Each row comes from the steps of one walk. Every step used is in the known rows, and no mark comes twice. Write the walk behind each row, first mark first.
Known rows:
rosel > korenad > ragis > sube > zuzug: [ 2.90 -0.60  1.60 -0.82  1.35  3.60 -0.30 -1.19 -0.41 -2.28 -2.89  0.13
 -2.13  3.48  0.11  0.77 -0.05  1.71  3.01 -0.18]
ragis > vimis > rosel > korenad > timek: [ 0.90 -1.69  1.33 -1.06 -2.29  1.27  0.14 -0.24 -0.66 -3.20  1.89  0.19
  1.04 -1.44  2.00  1.03  0.45 -1.14  0.09  2.17]
rosel > korenad > timek > sube > ragis > vimis > zuzug: [ 1.56  0.59 -2.02 -2.32  0.64  5.86  1.31 -0.79  0.71 -1.76 -0.43  1.92
 -1.52 -3.41  0.19  1.00  0.51  0.44  0.66  0.93]
timek > vimis > zuzug > korenad: [-3.28  2.20 -0.56 -0.56  1.33  3.89  3.01 -0.97  2.29 -2.21 -1.21  2.82
  0.77 -1.26 -0.45 -0.83  0.56  1.07 -0.13  2.31]
rosel > korenad > timek: [ 1.26 -1.96  2.00 -1.15 -2.28  0.66  0.37  0.67 -0.22 -3.79  1.89  0.43
  0.82  0.17  2.03  2.15  0.41 -0.67 -0.36  0.94]
sube > zuzug > korenad > timek > vimis > rosel: [-3.72 -0.02  0.46 -0.40 -0.56  2.64 -0.19 -1.41  0.57 -1.11  0.02  0.65
  0.61  0.09  1.28 -1.57  0.60 -2.13  2.02  1.34]
timek > vimis > rosel > korenad: [ 0.57  1.49  1.61  0.79  0.20  1.70  0.84 -1.12 -0.69 -3.11  2.52  0.01
  0.42 -0.99  2.33 -1.32 -1.18  0.55  2.33 -0.38]
zuzug > korenad > ragis > sube > timek: [ 1.25 -1.22  2.89 -3.26  0.70  1.88 -0.71 -0.95 -0.07 -3.27 -1.34 -0.62
  0.79  2.34 -0.19  1.63  2.05 -1.32  1.79  5.56]
ragis > vimis > zuzug > korenad > timek > sube: [-1.43 -1.86  0.73 -1.54  1.50  3.07  2.73 -0.91  1.90 -2.96  0.07  1.72
  0.66 -0.79 -0.46  3.95  0.16 -2.18  0.28  3.34]
ragis > vimis: [-0.55  0.90 -2.93 -1.57 -0.77  2.31 -0.77 -1.56  0.55  2.39 -0.10 -0.52
 -0.43 -1.55  0.55  1.07 -0.97  2.57 -0.57  2.17]
sube > rosel > korenad > zuzug: [ 1.51  1.77  1.67  1.96  0.79  2.07  3.67  0.20 -2.41 -1.88 -1.12  1.65
 -2.14  1.94  2.05 -0.30  0.23  2.58 -3.49  0.25]
sube > timek: [-0.89 -0.37  3.32 -1.57  0.17  1.31 -1.63 -0.10 -0.57 -1.67  1.21 -0.71
  0.01  1.51  1.47  0.79  3.03 -1.02 -0.92  0.98]
sube > ragis: [ 0.78 -0.59 -0.27 -0.35 -0.50  3.59 -1.68 -0.07 -0.13 -2.58 -1.09 -1.62
 -0.81  0.61 -0.10 -0.71  0.01 -0.35  1.71  0.83]
vimis > zuzug > korenad > ragis > sube > timek: [ 1.60 -0.79  2.51 -3.56  1.13  2.47 -0.12 -0.83  0.01 -3.26 -1.60  0.33
  0.37  1.41 -0.49  1.23  2.61 -1.47  1.70  5.12]
timek > sube > ragis > vimis > zuzug: [ 0.95  1.15 -2.94 -2.05  1.39  5.50  1.01 -1.05  0.81 -0.06 -1.29  1.76
 -1.80 -3.44 -0.70  0.20  0.46  0.52  0.72  0.66]
timek > sube > rosel: [-0.37 -0.80 -0.34  0.53  2.54  1.22  1.88  0.53 -0.12 -2.05 -1.04  0.52
  0.60  2.82 -0.29 -0.32 -0.44 -2.88 -3.76  4.48]
zuzug > korenad > ragis: [ 1.22 -0.96 -0.77 -1.89 -1.16  2.75 -1.37 -1.58  0.05 -2.66 -1.90  0.76
  1.87  0.21 -0.42  0.74 -0.14  0.89  0.55  5.92]
vimis > rosel > korenad > timek: [ 1.13 -2.01  2.31 -0.53 -2.06  0.51  0.40  0.30 -0.82 -4.00  1.88  0.38
  1.15 -0.88  1.78  0.69  0.81 -2.04  0.25  1.53]
ragis > korenad: [-0.87  0.21 -0.17  0.22  2.63  1.09  1.19 -0.21  0.04 -1.03 -2.10  0.33
  1.04 -0.43  0.63  2.70 -0.95  2.13  0.25  5.15]
korenad > zuzug: [ 0.10  1.21  0.67  1.07  0.36  1.04  2.59 -0.09 -1.56  1.21 -1.82  1.56
 -2.57  0.97  0.76  0.60  0.68  1.98 -1.52 -1.34]
korenad > timek > vimis: [-3.12 -0.22 -1.75 -3.12 -2.43  1.62 -0.83 -0.29  2.13  0.64  0.86  0.76
  0.23  1.86  2.48  2.49 -1.06 -0.32  1.55  0.01]

Write each row's walk:
[-0.55 -2.05 -0.14 -0.34  1.36  1.20  1.73  0.96 -0.01 -2.74 -0.83  0.82
  0.96  2.97  0.09  0.67  0.06 -3.91 -4.08  5.16]  korenad > timek > sube > rosel
[-2.58 -0.29 -0.57 -1.00 -1.23  0.83 -0.53 -0.97  0.20  0.03  0.76  0.33
  0.83 -0.83  1.20 -1.32 -0.04 -3.06  2.37  1.23]  korenad > timek > vimis > rosel
[-2.13  0.15 -1.10 -2.44 -2.06  2.35 -0.03 -0.11  1.51 -1.54  1.39  0.84
  0.51  2.50  3.37  1.83 -1.35  0.09  0.19  1.18]  sube > rosel > korenad > timek > vimis
[-2.61 -0.38 -0.68 -1.05 -0.49  2.51 -0.71 -1.02  0.20 -1.18 -0.31 -0.08
  0.90 -0.74  1.38 -0.63 -0.31 -2.42  3.07  3.26]  sube > ragis > korenad > timek > vimis > rosel
[ 0.92  1.90  2.89  0.73  1.02  2.25  3.46 -0.99 -1.98 -1.75 -0.46  1.07
 -2.34  1.10  2.22  0.23  0.45  1.63  1.04 -0.46]  ragis > sube > timek > vimis > rosel > korenad > zuzug
[ 1.92 -0.90 -1.54 -1.23  1.19  1.20  1.63  0.13 -0.20 -2.67 -3.97  0.42
  1.38  3.26 -1.64 -1.53 -0.72 -1.95 -2.16  8.90]  zuzug > korenad > ragis > sube > rosel
[ 0.66 -1.36  0.48 -0.26  1.30  4.18 -0.53 -0.49  0.41 -3.60 -0.69 -1.48
 -0.89  0.93 -0.41  1.29 -0.55 -1.61  2.70  1.00]  timek > sube > ragis
[ 2.68  1.05 -3.24 -2.64  1.06  5.07  1.07 -1.22  0.01 -0.65 -1.14  2.78
 -0.80 -2.92  0.00  0.38  0.02  0.91 -0.95  3.06]  timek > sube > rosel > korenad > ragis > vimis > zuzug
[ 2.15 -0.83  0.85 -1.11  1.25  3.25 -0.68 -1.14 -0.17 -1.07 -3.55  0.12
 -2.15  3.58 -0.49  0.67  0.21  1.06  2.89  0.03]  korenad > ragis > sube > zuzug
[-0.40  1.33 -1.63 -2.68 -0.32  3.34  1.63  0.02  1.43 -0.76  0.44  3.34
 -0.85 -1.65  1.45  0.69  0.35 -0.05  1.07 -1.57]  rosel > korenad > timek > vimis > zuzug
[-4.36  0.01 -1.17 -2.61 -1.97  2.48  0.15 -0.71  2.68 -0.86  0.48  1.09
  1.06  1.81  2.11  2.23 -0.86  0.11  1.11  1.87]  zuzug > korenad > timek > vimis
[ 0.75  0.20 -2.04 -2.95 -0.78  4.23 -0.69 -1.74  0.83 -2.10 -2.05  2.30
  1.23 -0.64 -0.23  0.49  0.00  1.05  1.15  4.96]  timek > vimis > zuzug > korenad > ragis
[-2.10 -2.10  1.37 -1.14 -1.78  1.17  1.03  0.19  1.14 -3.40 -0.23  1.03
  1.91  0.31  0.28  1.58  1.27 -1.42 -1.40  4.04]  zuzug > korenad > timek
[-3.00 -0.20  0.40 -0.71 -0.05  2.16  0.59 -1.42  0.81 -1.26 -0.81  0.51
  0.48  0.46  0.54 -1.37  0.13 -2.55  3.18  2.22]  ragis > sube > zuzug > korenad > timek > vimis > rosel
[ 1.80 -0.36 -1.26 -2.26 -0.59  3.70 -0.49 -1.47  0.19 -2.68 -2.35  2.15
  1.38 -1.21 -0.90  0.13  0.58  0.71  0.45  5.31]  vimis > zuzug > korenad > ragis
[ 2.00  0.96  1.09  0.87 -0.03  3.24  0.10 -1.48 -1.37 -3.62  1.76 -1.03
  0.12 -2.33  1.67 -1.59 -0.72  1.20  1.65  1.43]  sube > ragis > vimis > rosel > korenad
[-0.50  1.35  0.58  1.31  2.15  1.79  3.46 -0.28 -1.48  0.47 -3.32  1.78
 -1.81  0.69  1.20  2.54  0.00  3.46 -1.31  2.28]  ragis > korenad > zuzug
[-0.35 -2.89  1.44 -1.18  0.95  0.76  1.47 -0.10  1.00 -2.34  0.80  0.58
  0.40  0.76  0.03  4.23 -0.24 -3.31  1.03  1.26]  korenad > timek > sube
[ 4.62 -0.76 -0.14 -1.83 -1.64  2.26 -2.03 -1.20 -1.32 -3.06  0.18  0.25
  0.79 -0.02  1.29  1.23 -0.93  1.66  1.52  2.74]  rosel > korenad > ragis
[ 4.36 -0.57 -0.64 -2.63  0.31  0.93  0.67 -1.46  0.00 -2.14 -1.87 -0.25
  0.39  0.84 -0.70  0.90 -2.32 -0.51  5.66  4.48]  timek > vimis > rosel > korenad > ragis > sube
[-1.46 -0.81 -0.55 -0.42  0.06  3.96 -0.24 -2.04 -0.13 -1.93 -0.39 -0.87
  0.74 -2.66 -0.36 -1.14  0.26 -2.24  1.67  4.90]  zuzug > korenad > timek > sube > ragis > vimis > rosel
[-3.50 -0.11 -1.87 -2.97 -1.11  2.18 -0.23 -0.36  2.10  0.12 -0.15  0.96
  0.73  1.62  2.73  3.81 -1.51  0.68  1.70  2.57]  ragis > korenad > timek > vimis
[ 1.42  1.35  2.03  1.97  1.70  2.38  4.30 -0.01 -2.10 -2.34 -0.96  1.70
 -2.24  2.14  1.91  0.66 -0.07  1.93 -2.98  0.33]  timek > sube > rosel > korenad > zuzug
